Each row was made from one path, in order. Every step used is in the known rows, and no mark comes twice. Write each row's path.
Known rows:
X, J: [-24.8  -2.3   9.1  -1.3   2.3 -36.7   4.4 -14.4   6.8 -15.1   2.9   3.1
  -3.7   0.1  17.3  12.7 -14.9  -7.9  28.3  -3.3  17.3  39.6  -2.7]
X, F: [-20.3  14.5 -11.9  13.0  12.0   4.7   7.6  25.4   7.4 -49.2  10.6  -2.8
   5.1 -16.5   9.6   1.8  -7.7 -15.5   0.0   3.4  16.7  25.5   6.8]
C, F, X, P, V, E: [  3.2   7.9 -29.5   1.5   8.2   7.5  -5.7 -16.9 -16.4  18.8 -12.2  14.2
   6.3  -0.1 -14.4 -48.1   5.8 -20.3  16.3  41.7  20.0 -40.8 -27.1]
P, V: [-15.1 -14.2  -2.2  -1.2  -3.1  15.8 -43.4 -33.8  18.2 -46.6  -9.1 -11.5
  -7.5  -6.8  11.0  -6.0 -21.7 -31.1   4.1  -6.2  29.6  14.3  13.4]
C, F, X, J, A: [ 12.5   0.3 -12.2   2.6  27.6 -62.1  34.0  -4.6   2.4  23.0  18.5  18.7
  -2.8   0.0   9.8  15.2  27.9   3.9  -5.5  13.2  -1.9 -27.4 -13.1]
F, X, J, A: [  5.3  -5.7  12.2 -10.1   4.7 -49.2   9.8 -18.9  13.7  21.8  13.2   1.2
  -6.8 -10.0  16.3  10.3  12.6  -4.6   2.9   3.6   1.0 -17.2   9.0]
C, J, A: [ -6.7 -27.7  30.0  -8.0 -23.1 -20.9   8.7 -10.4  -3.3 -29.4  -0.6   4.2
   2.1 -13.1   5.0   2.3   1.4  11.3   0.5 -36.7 -17.9 -11.1  25.9]
J, X, F, C: [ 18.4  18.5  -1.9   7.9  23.8  16.1   9.8  44.8  10.7   1.7  -2.4  -9.6
  22.1   4.9   7.7  25.3  20.7 -15.8 -34.9   3.1  15.0 -18.4   2.2]
F, X, P, C, J: [  8.2 -19.6  30.3  -4.9 -30.8 -19.8   6.7 -21.8 -12.5  40.7  -0.9  -8.2
   5.2  -8.8 -30.5 -28.9 -16.8  16.8  27.7  21.1 -22.4  17.2  -9.0]
F, C: [ 12.8   1.7  12.4  12.6  -4.8   7.3   1.9   5.1  28.7 -26.5  -6.3 -11.4
  37.1   3.1  16.5   6.3   0.5 -24.8  15.6 -12.8   6.2  13.6   3.6]
J, X, F: [-17.1  22.7 -10.9  -0.5  23.6  16.3  -0.6  23.4  -6.8 -15.6  11.0   7.5
 -13.6  -8.4   5.0  14.4   1.6  -4.3 -32.9  -7.6  22.9   0.2   8.8]
P, C, J: [  5.6 -27.0  38.2   3.8 -30.7 -23.8 -10.1 -15.9   2.7 -14.2 -13.9  -4.6
   9.0  -4.8   2.7  -1.7 -33.3   6.1  30.5 -18.3 -20.3  52.4   2.6]
J, X, P: [-35.0   4.8  -7.8 -12.1  -1.4  27.5  -4.8 -18.1 -20.8  -0.5  16.6   7.6
 -28.6  -4.7 -11.4  -6.2   4.4   9.0 -18.2 -14.9  19.2 -18.4  16.4]
J, X, P, C, F: [ -0.8 -11.7 -27.2   7.4   6.6   0.6   2.7 -11.3 -20.1  12.5  13.7   4.8
 -26.6   1.3  -8.6   4.7   6.4  19.2 -22.5   0.6   3.4  -6.0   0.0]
J, A: [-11.0 -15.1   1.2   2.0 -10.3  -0.9  -9.3 -16.3  16.3 -50.3  12.9  -3.9
  -6.9 -20.9  25.2   4.4   4.5  -9.4  -8.7 -36.4   1.7 -10.7  38.7]
X, P, V: [-26.9 -22.8 -16.4  -5.5 -11.3  23.5 -29.8 -37.3   1.8 -35.7  -1.1 -22.1
 -17.6 -10.3  -9.5 -21.6  -9.9 -19.1  -0.7  13.4  30.2 -10.1  15.0]
X, F, C: [ 16.6   9.7  -3.6  21.8  10.8   4.3  18.2  45.9  24.3 -31.3  -2.3 -20.6
  40.8  -4.0  11.2  11.9   9.3 -25.2  -3.0  14.3  10.9   8.5  -0.1]
J, X, F, C, P: [ 18.1  22.1 -15.1   1.2  20.4  44.4  27.6  54.6  -6.0  16.5  -2.0  12.9
  17.7   0.6  13.6  25.5  30.5   9.5 -38.0  -0.9  -1.9 -35.5  -7.8]
J, X, P, H: [-32.2  14.2 -18.3 -19.7  10.4  27.1 -26.0 -24.3   4.5   7.1  22.2  -4.8
 -54.0   0.8 -12.3   3.2   9.6  12.4 -29.6 -19.6   2.8 -15.9  32.3]
C, J, X, F: [-14.7  11.8  18.3  -9.1  11.7  -3.0  16.9  29.8 -25.8   5.6  -1.9  15.2
  -3.7  -0.2 -16.8  10.7  -2.0  15.4 -22.9  -8.1   1.8  -1.2  -5.0]
P, X, F, C, J, A: [ 45.2 -33.8  21.3  10.2  -6.0 -18.4   6.2  49.0   5.5   2.2 -21.9 -25.6
  17.4  11.2 -12.5  19.5  20.9  -4.1 -26.7   0.2 -22.9 -38.5  12.3]
V, P, C, F, X, J, A: [ 29.1  11.2 -13.5  -0.3  -1.7 -67.8  16.2 -25.1  -6.4  49.9   7.2  -9.6
  11.5   5.0  27.8   5.1  15.4  15.7   5.0  27.0  -8.8 -16.8 -16.4]

Which path is each row?
[ -7.9 -18.6  -2.5  -5.2 -16.1  14.9 -22.0 -25.1  -9.7  10.5   8.5 -12.3
 -30.7  -9.0  -1.7   0.7  -7.1   9.5 -12.6  -8.0   7.4   4.7  22.4] : J, X, P, C
[-20.2  15.0  -2.9  -6.1  -3.7  11.4   6.7 -17.8  -4.6   9.0  21.3   3.7
  -2.9 -12.7 -19.9 -33.2  -1.7  -3.9  15.9  17.9   9.0  -6.0  -0.3] : F, X, P
[-12.7  -8.8  -4.5  -7.5   3.6  -2.7  -9.5  -3.1 -14.0  15.2  -6.8  21.7
 -33.2  13.5   8.3  12.6 -13.0  12.2  16.0  -4.9  -2.2  17.8 -12.8] : C, P, X, J
[ 18.5  22.1 -26.7   6.5  19.8  33.2  13.5  49.2  33.9 -11.6   4.1  -8.9
  11.1  -1.1  17.1  23.0  25.7   1.0 -16.1   4.2 -24.0  -5.9   5.4] : X, F, C, P, H
[  6.9 -20.1  40.8 -10.1 -19.7 -11.9 -18.1 -18.4 -12.2  20.2 -13.9   6.6
  -9.3   2.8  -1.2  11.8 -23.5  16.7  -0.1 -29.5 -14.0  25.8   5.0] : P, C, J, X
[ -5.5  15.5  15.7  -7.6  12.3 -41.0   7.0 -17.6   8.8  26.7   8.9   9.1
   1.7   1.4   5.4  -0.3 -11.3  -9.7  28.6  18.8  10.8  24.5 -17.8] : F, X, J
[  9.8 -10.9 -14.7  23.9   4.7 -17.9  -4.0  -7.6  11.2 -31.1   3.8   5.1
   4.4  -3.9  17.7   6.0 -16.4  -3.9  13.9  -8.1  -0.9  44.5  -5.4] : P, C, F
[  1.0  30.2 -12.6  10.2  29.4  -8.4  17.0  -3.5   1.4  -1.8  15.9  29.1
  11.1   0.8  -5.0 -14.2  -1.1  -7.5  11.5   7.6   6.3   9.0 -27.6] : C, F, X
[ 16.0  41.5 -14.3   7.3  -3.3 -15.5  -0.9 -23.6  -7.1  25.4   6.1   0.7
  26.6   5.5  13.1 -24.2 -10.8   2.4  20.8  22.0   1.5  17.8 -32.2] : V, P, C, F, X
[ -6.7 -37.3  24.9   0.4 -40.2 -16.1   3.8 -18.7 -15.5  -2.0  -6.3 -14.3
  -1.7  -8.7 -17.6 -15.8 -20.6  19.7  27.1   0.4 -18.6  30.3   6.5] : X, P, C, J
[ 11.3   5.0   0.6   5.2  -7.8  34.5  17.7  15.6  11.1 -13.0  -5.2  11.5
  32.7  -0.9  22.9   4.9  10.1   0.4  10.4 -16.3 -11.0  -4.0  -5.7] : F, C, P
[ 22.2 -13.3   3.9   0.8   1.5  -4.1   1.0  14.6   4.3  34.7 -19.6   5.4
   4.6  27.0  10.8  23.3   5.7   3.3  14.5   5.4  -8.8  -0.4 -19.8] : F, C, P, X, J
[-13.2   0.3  -7.8  -2.2  -3.8  40.4 -23.9  -4.5  -9.7 -13.2  -3.5  24.3
 -26.3   2.5   4.6  -5.0 -17.1   6.7   5.6 -23.9  -5.3  10.8   0.4] : C, P, X
[-34.9   6.3 -19.3  -6.5  -1.9  16.5 -17.7 -22.9  17.4 -26.5  22.4 -15.5
 -35.4  -7.4  -9.4  -9.7  -0.4   2.4   2.3  -8.1  -3.6  11.0  30.4] : X, P, H
[ 19.7  -1.2  26.2  12.7  -2.5 -14.2  36.2  51.5   4.5 -10.7 -17.1 -13.3
  50.3   5.0  -9.2   8.5   5.9  -5.2   6.4  13.3  -9.7   7.9 -12.8] : X, F, C, J
[ 31.0 -12.4  24.3  12.7  -0.1  -9.0   5.8  50.9  -0.1   7.4 -27.8 -17.1
  26.3  22.4 -24.1   9.2  -1.1  -9.7  -0.7  15.0 -11.9   3.1 -15.4] : P, X, F, C, J
[ -2.6   0.8 -34.1   0.2  20.3   5.5  -3.6 -26.8 -10.2   8.1   8.6   2.8
  -6.8   1.1 -28.3 -28.9   7.9 -12.8  -6.7  43.7  24.0 -34.0 -22.0] : C, F, X, P, V
[-11.5  29.2 -37.8  -1.2  31.0  -2.1   8.1 -13.3   8.3  18.2  31.4   9.6
 -26.0   4.7 -28.8 -17.9  16.8   8.2  -3.8  20.6  -8.9 -12.3  -8.5] : C, F, X, P, H
[ -1.8 -20.4 -27.9  19.8  -4.8 -11.0   9.8  -9.1  -7.4 -21.7  12.2  -3.8
  -7.1  -7.1  -2.8  -6.6  -4.4   8.8   8.6  10.5  -0.6  22.3  -2.5] : X, P, C, F
[ -7.6   7.4 -24.9   7.0  12.8  38.4  -7.6  37.3 -14.1 -17.9   1.5  16.3
 -23.2  -5.0   1.2   1.0  -7.6   4.1 -12.0   2.8  -1.5   6.4  -3.6] : C, P, X, F
[ 20.4 -23.5  27.4 -17.9 -26.7  17.7 -11.4  -3.3 -20.9  46.0 -47.5 -10.4
  21.8  18.8 -19.7 -18.3  13.1  -7.0  -1.8   9.3   5.1 -64.0  -7.4] : F, C, J, X, P, V, E
[ -8.5  -2.5  -8.6  -8.0 -17.1  45.1 -30.6 -14.8  -3.8 -24.1 -29.1  22.8
   1.7 -11.6  32.4 -24.4 -13.9 -14.9  23.5 -10.9  10.3 -10.6  -1.9] : C, P, V, E
[  5.7  -3.6  19.2 -20.8  -3.6   7.0   3.5   1.3   1.8  45.9  -3.7 -15.6
  -8.5  23.6 -33.4  10.8  24.6  21.3 -23.2 -10.4 -25.7 -35.2  11.5] : F, C, J, X, P, H
[ 17.4  -1.3  43.1  -9.6  -6.1  -0.3  11.3   8.4  -6.3  26.9 -18.7   5.4
  28.5  20.7  -9.1  14.8   7.1   5.2  -7.5 -24.8 -10.6 -15.3  -7.6] : F, C, J, X
[-32.0  48.6 -12.7 -15.3  -9.4  14.8 -30.6 -35.1  16.8 -22.6  10.9 -15.3
  -8.3   5.1  19.7 -12.8 -11.9  -1.6  12.3 -19.1   0.7  22.3  16.4] : V, P, H
[ 13.4 -11.2  22.6  -1.2  -3.3 -14.5  -1.8  23.9 -14.5  15.5  -9.8  -3.4
  -7.1  -4.6  -6.5  18.2 -13.6  14.6 -17.7  -3.3 -10.8  20.7   0.6] : P, C, J, X, F
